Each row was made from one walk, in order. Every step used is in the known rows, and no mark comes twice. Write each row's walk.
Known rows
u x h s: [-1.10  0.98  0.03 -0.31 -1.18  2.11  1.49  0.15  2.56  2.19  2.49 -2.88
  2.19 -1.43 -0.94 -1.54 -0.06  0.49 -1.29 -0.98 -0.14  0.73  4.06]
s h: [-1.26  0.85 -0.53  1.54 -0.97 -0.36  1.25  0.96 -3.46  0.40  0.78 -3.05
  1.02  0.95 -1.57  0.83  1.14 -0.20 -1.14 -0.54  0.23  0.50  0.70]
h s: [-0.17  0.78  2.01  2.07 -1.17  0.20  1.52  0.13  1.64  2.27  1.80  1.03
  1.10  1.36 -0.76 -0.77  0.02 -0.71 -0.73 -0.92 -1.01  0.98  3.52]
z u: [-0.92  1.03  0.32 -0.88 -2.84 -1.25  1.46  0.41 -0.21  0.36  4.05 -0.50
  1.75  0.22 -0.79 -1.79  1.02  0.75 -1.43 -0.95 -0.17  0.75  1.79]
z h b: [-0.77  0.64  0.97  2.74 -2.79 -0.21  0.92  0.40 -5.27  0.34  0.75  2.33
  1.42  1.75 -1.02 -1.54  0.21 -2.81 -2.33 -1.19 -0.12  1.38 -1.52]
u x a b: [-0.06  1.20 -0.12 -2.36 -2.05 -5.67  0.27  1.68  1.61 -0.01 -0.25  0.06
  2.48 -1.34 -0.45 -1.35  0.46  1.30 -3.68 -1.50 -0.38  0.79  4.85]
b a x: [-0.88  0.22 -0.04  3.35 -2.22 -7.43 -1.69  1.05 -0.69  0.55 -2.58  0.67
  0.77 -0.01 -0.73 -1.68  1.75 -0.75 -0.22 -1.49 -0.02  1.12 -1.63]
b a x h s: [-1.65  0.42  0.27  4.98 -1.88 -6.02 -1.47  0.78  3.47  2.02  0.85 -2.47
  0.21  0.76 -1.37 -1.84  1.52 -0.06  0.00 -1.74 -0.25  0.98  0.77]
x u: [-1.24 -0.40  0.63 -0.29 -1.34  1.32  0.55  0.49 -2.28  1.06 -5.25  3.03
  1.16  1.68 -1.37 -1.36  0.23 -0.77 -0.32 -0.99  0.23  0.79  0.94]
a x: [-0.79  0.96  0.10  2.56 -1.06 -2.27 -0.67  0.62 -1.48  0.35 -3.02  0.30
  0.84  0.36 -0.78 -0.90 -0.25 -0.56 -0.38 -1.15 -0.06  0.99  1.06]
z h b a s: [-1.14 -0.22  0.41  1.38 -4.93 -6.48  2.53  0.69 -4.97  0.58  2.64  2.60
  0.99  1.49 -1.04 -2.78  1.80 -3.06 -1.72 -1.82 -0.85  0.95 -3.31]
a b h z: [ 0.02  0.04  0.68  0.65 -1.29 -0.99  0.44  0.79  3.74 -1.27  3.85  3.57
  1.40  0.74 -0.85 -1.17 -1.77  0.52  0.21 -1.38  0.87  1.09  4.71]
a b: [-0.56  0.36  0.75  0.28 -1.59 -2.91  0.33  1.56  1.52  0.48  2.63 -0.59
  1.48  1.42 -1.13 -1.95 -0.41  0.27 -1.11 -0.98  0.07  1.01  0.89]
x a: [-0.05  1.68  0.76 -0.18 -1.69 -3.84  0.63  0.51 -0.01  0.08 -1.60  0.39
  1.66  2.16 -0.98 -0.15  0.96  0.31 -2.60 -1.53 -0.20  0.72  4.30]
a s h b: [-1.41  0.38 -0.83 -0.63 -1.95 -1.21  4.09  0.38 -7.54 -0.12  4.39 -1.81
  0.67  0.75 -1.28  0.66  0.80 -1.01 -1.32 -0.89 -0.33  0.26 -1.12]
x a b h z u: [-0.16  1.12  0.51 -1.02 -3.27 -5.64  0.97  0.97  5.21 -2.06  6.00  3.34
  1.63  0.24 -0.62 -1.18 -0.33  2.49 -2.06 -1.86  0.87  0.89  7.85]
s h b: [-1.16  0.44 -0.45  1.77 -1.17  0.36  1.32  0.54 -7.05 -0.12  3.01 -2.07
  1.00  0.62 -1.25  1.18  1.46 -0.91 -2.04 -0.80 -0.25  0.72 -1.95]
x a b h z: [ 0.25  1.03  0.90  0.15 -1.52 -4.41  0.29  0.89  4.65 -1.83  2.16  3.82
  1.35  1.47 -0.74 -0.40 -1.17  1.34 -1.64 -1.81  0.79  1.00  7.53]
b h z u: [-0.22  0.79 -0.03 -0.46 -2.83  0.59  1.70 -0.35  1.97 -1.27  5.27  3.60
  1.41 -0.37 -0.66 -1.25 -0.58  1.09 -0.13 -1.25  1.13  0.71  5.27]
h z u x: [-0.19  1.19 -1.90 -1.26 -3.96 -0.67  1.91  0.07 -0.32 -1.30  3.76  0.70
  2.68 -3.52 -0.17 -2.27  0.39  1.49 -1.67 -1.11  0.40  0.67  5.00]
a b h: [-0.55 -0.01  1.71 -0.91 -0.57 -0.89  0.21  1.06  2.92  0.51  2.56  2.85
  1.52  0.91 -0.87 -1.21 -0.85  0.13 -0.36 -1.19  0.64  0.98  2.19]
b h: [-0.52  0.52  1.72 -1.11 -0.42  2.04  0.84 -0.16  0.52  0.68  0.50  3.14
  1.45  1.02 -0.82 -0.27 -0.62 -0.45 -0.41 -1.25  0.59  0.76  2.57]
s h z: [-0.96  0.96 -1.64  3.42 -1.92 -0.56  1.68  0.72 -2.67 -1.43  1.91 -2.15
  0.98  0.90 -1.54  0.57  0.46  0.31 -0.09 -0.57  0.75  0.70  3.28]

Write each row's walk
[-1.08  1.11 -2.90 -0.06 -3.55 -0.76  2.46  0.82 -3.13 -1.44  4.39 -2.80
  2.20 -3.93 -0.78 -0.38  1.36  1.70 -1.54 -0.73  1.27  0.54  4.50]  s h z u x
[-1.10  0.90 -2.19  1.15 -2.63 -1.78  4.35  0.55 -3.21 -1.39  3.92 -2.04
  0.52  0.84 -1.46  0.10 -0.08  0.27  0.43 -0.85  0.20  0.26  4.15]  a s h z
[-0.93  1.26 -2.83 -0.29 -2.20  1.44  0.86  0.02  0.73 -1.22  1.76 -2.39
  2.43 -1.25 -1.17 -2.07 -0.89  1.13 -1.08 -1.11  1.33  0.65  4.39]  u x h z
[-2.31 -1.40 -0.68  4.20 -2.01 -5.74 -1.54  1.12 -8.16  0.51 -4.93  1.57
 -0.19 -0.52 -1.32  0.18  3.27 -1.58 -0.73 -1.66  0.83  0.89 -5.18]  s h b a x u
[-1.34  0.21 -2.44  1.99 -3.75 -6.95  3.30  1.01 -2.53 -1.17  4.26 -1.77
  0.41  0.45 -1.57 -0.63  1.95  0.01  0.39 -1.29  0.05  0.19  1.32]  b a s h z
[-1.04  1.49 -1.49 -3.45 -2.43 -4.33  4.04  0.84 -4.02  0.12 -0.58 -2.59
  1.77 -1.66 -1.02  0.91  1.40  0.69 -2.73 -1.31 -0.16 -0.03  5.39]  u x a s h
[-1.72  1.25 -1.88 -3.37 -3.17  0.63  1.39  0.29  0.64  0.39  4.44 -4.30
  2.55 -2.29 -1.12 -2.79  0.75  1.97 -2.12 -1.21  1.09  0.43  2.51]  z u x h
[-0.18  0.34 -0.71 -2.59 -3.02 -0.96  1.45  0.90  3.43 -1.27  6.24  3.12
  2.76 -3.94 -0.01 -2.29 -0.88  1.95 -1.15 -1.45  0.75  0.90  5.91]  a b h z u x
[-1.08  1.85 -2.18 -0.60 -4.49 -6.56  4.92  0.91 -1.84 -2.17  5.71 -2.60
  0.57  0.30 -1.28  0.30  1.42  2.05 -1.88 -1.36  0.19  0.07  7.33]  x a s h z u
[-0.68  1.63 -1.99  0.53 -3.08 -5.58  4.06  0.73 -2.33 -1.84  2.31 -1.93
  0.61  1.64 -1.35  1.09  0.52  0.99 -1.21 -1.35  0.34  0.08  7.06]  x a s h z
[-0.31  1.84 -0.51 -3.70 -3.63 -3.91  1.63  0.57 -0.39  0.03  1.08 -0.02
  2.80 -2.61 -0.14 -1.24  2.04  1.78 -4.14 -1.58 -0.08  0.53  5.27]  z u x a
[-0.68  1.93 -2.52 -0.66 -4.02 -4.20  2.19  0.91 -2.14 -1.92  2.85 -2.54
  2.32 -3.28 -0.67  0.48  2.06  2.42 -3.36 -1.22  1.00  0.37  7.39]  s h z u x a
[-0.22 -0.08  3.29  0.84 -0.37 -0.09  1.04  0.95  5.34  2.16  4.83  3.05
  0.95  0.95 -0.62 -0.91 -1.03 -0.25 -0.12 -1.26  0.09  0.99  4.29]  a b h s
[-0.63  0.99  2.22  4.45 -2.53 -0.22  1.73  0.77  0.63  2.52  0.42  1.27
  0.93  1.95 -1.05 -1.49  0.02 -2.37 -0.95 -0.83 -0.51  1.42  3.52]  z h s
[-0.80 -0.11  0.43  1.27 -2.80 -4.82 -0.44  0.29 -3.31  0.18  2.34  1.72
  1.48  1.14 -0.80 -1.59  2.58 -1.21 -2.24 -1.61 -0.68  0.93 -4.17]  h b a
[-0.39  0.94  1.08 -5.08 -2.77 -4.29  1.07  1.26  3.62 -0.05  3.45  2.62
  2.70 -3.00 -0.08 -1.30  0.73  2.24 -3.67 -1.91  0.67  0.73  6.30]  z u x a b h
[ 0.51  0.71  2.63 -1.97 -0.82 -2.82  0.94  1.31  5.42  1.82  1.43  3.79
  2.03 -1.97  0.04 -0.30 -0.22  0.79 -2.62 -1.78 -0.69  0.77  7.88]  u x a b h s
[-1.41  1.04 -2.57  0.05 -4.25 -2.93  5.01  0.61 -2.71 -1.55  7.63 -2.82
  0.75 -0.36 -1.30 -0.50  0.50  1.39 -0.31 -0.92  0.64  0.07  4.26]  a s h z u
[-1.44 -0.17 -0.52  2.55 -2.37 -4.93  0.20  1.07 -6.12  0.02  3.34 -1.48
  0.83  0.50 -1.34  0.27  3.54 -1.11 -1.75 -1.25  0.12  0.61 -4.73]  s h b a
[-1.91 -0.02 -1.17 -1.05 -3.31 -5.20  2.05 -0.05 -2.22  0.09  6.44 -1.90
  0.88  1.67 -1.79 -2.58  1.53 -0.37 -1.27 -2.01 -0.13  0.38 -3.49]  x h b a s
[-1.46  1.44 -2.15  0.71 -3.62 -0.64  1.23 -0.09  2.22 -1.66  7.13 -3.25
  1.64  0.87 -1.60 -2.53  0.04  2.09 -0.89 -1.17  1.51  0.69  4.19]  x h z u
[-1.85  0.75 -2.78  3.78 -4.49 -7.74 -1.19  0.48  2.43 -1.62  4.01 -2.86
  0.76 -0.73 -1.44 -3.14  1.60  1.92 -0.23 -1.75  1.75  0.97  1.40]  b a x h z u
[-0.37  1.17  0.93 -0.24 -2.01 -6.45  0.16  1.85  2.41 -0.20  0.62  0.05
  1.61  2.05 -0.99 -1.13  0.22  1.06 -2.77 -1.49 -0.67  0.84  4.00]  x a b
[-0.78 -0.33  0.15 -0.85 -3.53 -6.22  2.48  0.30 -3.94  0.24  4.14  1.85
  0.83  0.88 -0.85 -2.02  2.07 -1.25 -1.32 -1.79 -1.14  0.48 -3.48]  h b a s
[ 0.02  0.83  0.89 -3.83 -1.13 -3.30  0.32  1.06  3.03  0.14 -0.28  3.18
  2.44 -1.85 -0.29 -0.53 -0.38  1.15 -2.99 -1.76  0.56  0.79  5.81]  u x a b h
[-0.95  0.09  0.74  3.62 -4.05 -5.07 -0.30  0.81 -4.43  0.46  1.15  2.27
  1.37  1.46 -1.17 -2.32  2.36 -2.97 -2.22 -1.60 -0.41  1.42 -4.13]  z h b a
[-1.49 -0.38  0.34  2.01 -1.22 -0.90 -0.96  0.64 -2.98  0.99 -8.59  3.32
  0.49  0.43 -1.03 -1.19  0.00 -1.04  0.41 -1.18  1.05  1.00  0.61]  a x u
[ 0.03  1.68  0.00 -2.44 -2.04 -2.98  0.75  0.56 -0.84  0.21 -2.78  0.46
  2.62 -1.37 -0.26 -0.42  1.15  0.51 -3.35 -1.54 -0.38  0.59  4.88]  u x a
[-0.05  0.65  0.57  0.77 -1.08  1.89  1.08 -0.44  1.34 -1.16  1.47  4.14
  1.43  0.86 -0.86 -0.40 -1.23  0.05  0.24 -1.36  1.22  0.94  5.01]  b h z
[-1.60  0.01 -0.70  1.18 -2.57 -3.87 -0.66  0.12 -1.58  0.00  4.39 -1.81
  1.25  1.64 -1.73 -2.19  2.33 -0.26 -2.02 -1.80  0.36  0.75 -4.27]  x h b a
[ 0.16  1.98 -1.58 -1.86 -4.26 -4.12  1.65  0.31  0.54 -1.75  2.28  0.96
  2.75 -2.76 -0.08 -1.46  1.16  2.17 -3.29 -1.55  0.42  0.72  7.89]  h z u x a
[-0.20  0.50  3.19  0.65 -0.22  2.46  1.42 -0.20  3.02  2.36  2.53  3.97
  0.85  0.74 -0.58 -0.10 -0.59 -0.82 -0.15 -1.12 -0.03  0.82  4.60]  b h s
[ 0.12  1.48 -1.27 -1.82 -4.33 -6.82  1.24  1.63  2.95 -1.98  4.25  0.14
  2.59 -2.83 -0.14 -2.18  0.79  2.81 -3.43 -1.61  0.31  0.83  7.56]  h z u x a b
[-1.68  1.12 -1.22  2.37 -1.11 -1.48 -1.08  0.31  0.22  0.17 -1.29 -3.50
  0.89  0.95 -1.57 -1.30 -0.56  0.32 -0.09 -1.18  0.91  0.83  1.02]  a x h
